Known rows, with every way that one mark hangs from another
R[B[C] L]: [ 20.8  24.2  20.3  14.8  19.4  -0.9  11.0  10.1  -1.5  31.2  -8.6 -40.8
  30.3  18.3   5.1  -7.3  29.9   3.1  -8.7 -12.7  34.5 -73.9  21.0]
E[L[N[F[J] K M]]]: [-10.2 -22.5 -29.0  -8.2  -7.1 -32.5  16.2 -25.4  26.1 -16.7  -9.2  46.1
  -2.2 -21.5 -24.7  22.6 -30.6  -1.6   5.5   5.9  -7.1  53.3  -6.9]
C[B[R[L[E N[K[U]]]]]]: [ 32.5   9.5   9.2   3.0  20.6  18.3   8.2  26.3   0.4   4.6  -3.8  15.5
  -5.1  -4.8 -39.3 -12.7  -1.7  26.4  29.3  -0.1  10.3  -1.1   4.3]
N[K]: [ -0.7 -28.8  -4.6  -5.8  -3.7 -18.5 -23.3  -1.7  -3.1  21.8 -19.7 -11.5
   0.4   8.1   7.5 -30.6   0.8  -8.3  -0.2 -10.3 -21.1   2.3 -23.5]
E[L[N[F]]]: [ 12.7 -26.0 -27.4  12.9 -15.6 -37.3  26.8  -0.4  13.3 -10.3 -19.6  19.0
   1.3  -9.7  -8.0  31.4 -15.9  -0.1  -1.6   3.0  -7.8  27.0 -13.9]
U[K[N[F]]]: [-41.8   1.5  -5.8  -8.1   0.4  -7.2  -5.4  40.0  16.4  -1.8 -11.3  19.2
 -67.9   3.0   4.3 -24.0  24.2 -26.2   3.3 -34.7 -21.4  19.5 -19.9]
K[N[F[J] M] U]: [-73.1  -4.3 -35.6 -40.0  16.4   4.1  14.9  10.9  44.8 -13.0  12.2  29.0
 -59.3 -16.1   3.7   6.9  -0.5 -32.9  10.8 -25.5   4.0  31.9  15.5]
U[K]: [ -5.4  -4.9  -2.5   4.1   4.2  -9.8 -10.1  14.8  -3.3  11.6  -8.4 -23.3
 -36.1   7.6  18.5 -25.0   7.0 -18.3 -13.0 -27.4 -18.4 -16.3 -39.4]
B[R]: [ 20.2  -1.7   7.3  15.2  14.2   5.9  14.1  23.1 -13.1  17.1  15.0 -43.4
   1.0  -3.1  12.9   5.4  -1.8   1.2  10.4  -1.0  11.0 -27.2  -9.7]
K[N[F[J] L M] U]: [-70.6   1.9 -24.0 -38.5 -12.9  13.3   3.0  -2.0  31.0 -23.5   4.2  23.0
 -53.1  -8.3   6.7   4.7  11.8 -16.1  -4.2 -14.8  -8.4  34.4  14.6]
B[R[L[E]]]: [ 49.6  13.9  34.5  20.2  21.2  19.6  -4.3   2.7 -23.1  10.6  13.4 -34.5
  49.9  -1.4  11.8  15.7   9.9   8.7  17.9  17.4  15.2 -40.9   7.7]
Z[E[L[N]]]: [ 27.9 -25.1 -36.7   6.3 -17.2 -47.8  -9.6 -10.1  -8.7  -7.4 -27.2 -14.4
  43.0 -13.2   1.7  22.1 -24.3 -14.5  12.5  -4.0  -1.7  24.0 -27.3]
L[E]: [ 21.8  -8.7  10.9   6.5  -1.7 -17.2 -19.9 -21.7 -31.2  12.1  -5.5 -42.4
  37.2  -2.1  41.3   2.0  -2.4 -26.3 -20.2  -3.6  -6.7 -29.2 -13.5]
E[L[N[K]]]: [ 20.2 -36.1 -27.3   7.5 -18.0 -37.1  -1.8 -17.9   3.8  -3.9 -39.7  13.9
   9.2   0.3 -16.3  -1.1 -19.4   6.1   4.2  -6.2 -25.5  21.5 -33.4]
C[B[R[L[N[K]]]]]: [ 35.7   7.8  10.6  10.5  17.1  18.8  22.8  42.6   1.4  15.1  14.6  13.4
  -9.7  -0.8 -41.8 -11.2  -9.4  33.9  24.6  20.2  15.9   5.0  -1.3]
B[C R[L]]: [ 34.7   3.6  22.7  25.5  17.6   9.7  15.2  24.3   0.8  28.5   5.8 -36.2
  11.6  -4.2  -4.1  -4.6  14.6  12.9   5.0   5.1  26.2 -63.4  21.6]
J[F]: [ 11.7 -14.0  -1.5  -3.0  13.8 -20.4  11.1  12.2   6.6   9.1  16.8 -31.5
   2.3 -18.4  34.1  -7.2 -19.8 -30.1  -3.4 -17.1  -0.2 -17.8 -19.2]
C[B[R[L[E N[K M]]]]]: [ 34.5  16.1  18.3   5.7  17.6  29.7   0.5   7.0 -20.1   7.4  20.4  13.0
  18.5   0.7 -34.2  -5.2 -22.0  32.0  21.1  29.9  16.6  -4.1   6.1]
N[F K M]: [-35.9 -24.6 -10.7 -18.7  -1.6  -3.5 -22.2  -8.2   8.7  12.3  -1.7  24.3
  -6.4   9.1  -5.4 -15.0  -9.0   0.0   8.1   7.1 -12.8  27.9  -0.6]
R[B L[E N[F M]]]: [ 12.2  28.8  10.0  14.9  12.6  17.2   5.1 -26.8  -2.4 -16.4  12.9  10.5
  48.4  27.5  -4.1  23.9   3.5  21.9   2.4  15.4  22.2 -10.3  21.9]
K[N[F L] U]: [-52.3 -11.2 -20.1 -22.5 -26.4   3.4  -6.7  21.3  21.1 -13.7 -27.1  14.5
 -52.6   8.1   6.0 -10.7  33.2  -7.5   1.1 -25.7 -25.4  24.4   2.9]
R[B[C] L[E N[K]]]: [ 32.7  14.2  18.9  26.1   3.7 -12.2 -11.7 -24.9  -2.0   4.1 -32.1  -5.4
  41.0  23.2 -15.9 -25.8  22.8  17.8 -10.0 -18.1  10.0 -41.0  16.7]
R[B L[E]]: [ 36.2  34.1  33.5  10.4  22.4   7.5 -10.5 -13.6 -27.1  14.1  -2.1 -40.4
  70.3  19.9  22.6  11.7  25.8  -2.8   2.7  -2.0  23.4 -55.0   8.9]
C[B[R[L]]]: [ 37.7  23.5  24.4   5.2  28.8  24.9  27.6  53.0 -15.7  32.3  30.0 -21.9
   6.2  -9.9 -13.8   9.8  -2.4  13.5  20.8  23.6  34.3 -30.7   6.3]

Rows
[ 39.3  24.2  16.9  12.3  20.0  34.7  17.4  10.9 -24.0   5.5  36.0  -5.0
  21.5  -2.0 -18.8  15.6 -26.5  26.1  11.6  35.5  28.8 -20.2   9.2]  C[B[R[L[E N[M]]]]]
[ 37.6  34.1  26.2  12.4  27.2   8.7  50.4  38.5   6.6  -1.5  43.6  15.7
   2.7 -37.1 -22.8  32.4  -7.1   6.6  10.1  24.5  40.2  13.3  27.1]  C[B[R[L[E N[F[J]]]]]]
[-14.4 -13.2 -10.7  -2.3  -4.7 -20.3  -4.6 -44.6  16.7 -26.1   9.6  38.4
   3.4 -14.5  -4.5   2.7 -24.7  -8.4 -14.6   5.6 -11.4  51.5   5.0]  L[E N[F[J] K M]]
[ 49.4  29.7  37.6   7.6  27.3  21.5  13.3  34.8 -32.4  26.8  25.0 -26.6
  30.3 -15.4  -4.1  13.0  -0.3   5.5  16.1  22.4  32.2 -37.8  10.9]  C[B[R[L[E]]]]
[ 10.1 -16.3 -17.4  13.9 -11.5  -2.5 -12.7 -52.6 -19.6 -16.6   9.6 -13.6
  24.2  15.3  21.5   4.8 -36.7   0.9 -27.3  13.5 -12.0  -5.2 -15.9]  L[E N[M]]
[ 33.1 -12.7   7.1  33.0   4.7   3.2  11.4  13.1  19.2   9.9  -9.9   0.9
  -5.8   5.8 -33.4 -24.7   5.9  34.8   8.3   1.9   6.7 -26.1  13.2]  B[C R[L[N[K]]]]
[-40.2   7.2  -3.9 -12.1 -22.8  22.6 -34.4  -4.3 -15.5  -9.8  -8.1  -5.9
 -47.0  24.1  14.0 -32.8   9.9  -5.1 -15.5 -15.7 -33.2  -2.5 -32.3]  U[K[N[L M]]]
[ 27.5  25.7  17.8  10.6  19.6  30.5  25.6  23.2 -11.5   1.3  37.9  17.3
  12.1  -8.2 -26.6  23.9 -18.7  26.0  16.4  37.5  32.3   0.6  23.2]  C[B[R[L[E N[F M]]]]]
[-15.0  14.4  19.3 -10.2 -20.7  -0.4  -9.5 -43.3 -16.4 -15.5  25.4  -8.6
  27.3 -20.4  33.2  28.3  -2.6 -16.9 -34.5  23.2   0.5  13.3  17.3]  N[F[J] L[E] M]
[-11.8   2.1  16.7  -4.2 -32.5   8.7 -30.5 -40.2 -33.6  -8.6   5.6 -12.2
  34.0   7.1  30.1  15.2   1.7   0.0 -27.3  25.8 -13.1  -0.2   8.7]  N[F L[E] M]
[ 38.5  22.7  16.9  33.1   6.5  -8.0   7.1 -21.4  -6.6   1.9 -14.5 -25.5
  43.8  19.6   0.8  -3.3  17.9  11.9 -21.0 -10.8  23.8 -58.9  20.2]  R[B[C] L[E N]]
[-36.6 -12.9 -21.9 -20.5 -25.2   8.3 -17.3   5.8   5.8  -8.9 -29.3 -12.1
 -40.8  16.1  15.7 -21.4  23.9  -7.6  -5.7 -28.0 -28.8  -0.6 -13.9]  K[N[L] U]
[-35.3   7.1   3.0 -14.4 -22.1  -8.1  12.3  16.8  14.3 -12.4   9.5   8.7
 -31.5 -17.6  18.6   8.4  22.3 -24.1 -17.1  -2.3  -8.2  35.3   9.2]  K[N[F[J] L]]
[-50.6  -8.4 -18.0 -19.5  -1.6   8.3  -4.3   9.9   7.1   1.3  12.0  16.4
 -26.5   7.9  10.7   1.8  -4.5 -17.6   4.4   2.7  -3.6  18.5   6.6]  K[N[F M]]
[  4.3 -26.9  -6.2  13.1 -18.4 -30.7 -14.2 -20.6   6.1 -16.2 -21.6  30.6
   4.0   1.9  -4.5 -12.7  -3.2   0.8  -9.2  -5.0 -27.6  42.1  -6.8]  L[E N[F K]]
[-70.7 -15.3 -38.5 -34.0   5.6  11.8  -4.2  12.5  29.3  -6.3  -6.7  25.2
 -53.7   8.7   1.3  -5.5   3.4 -16.7  16.4 -22.5  -8.0  19.5   7.5]  K[N[F M] U]
[-54.3 -11.0 -13.2 -35.8 -16.0   1.0 -14.0 -22.6  29.5 -13.5  -6.6  29.6
 -30.3  -9.8  -8.3 -10.2   7.7   1.0  -4.3  -7.2 -18.3  45.2   9.1]  N[F[J] K[U] L M]
[ -2.8 -19.5   6.1 -12.9 -31.7  -9.1 -54.5 -36.4 -19.4  -3.9 -50.7 -15.8
  13.1  11.3  13.6 -35.3  23.9   1.2 -10.7 -23.6 -43.0  -2.8 -17.7]  N[K[U] L[E]]
[-56.0  19.2   0.5 -19.7 -14.4  10.9  -7.9   7.4  12.4 -20.7  10.9  21.6
 -63.1  -5.3   7.7 -12.1  15.6 -19.1 -14.5 -15.5 -19.0  31.1 -10.2]  U[K[N[F[J] L M]]]
[ -1.7 -24.1 -33.7   4.2 -13.6 -20.1  18.5 -19.5   8.3 -13.2  -8.1  23.6
   5.6  -2.1  -9.9  34.2 -32.0   5.8  -0.5  15.3  -4.2  24.4 -10.9]  E[L[N[F M]]]
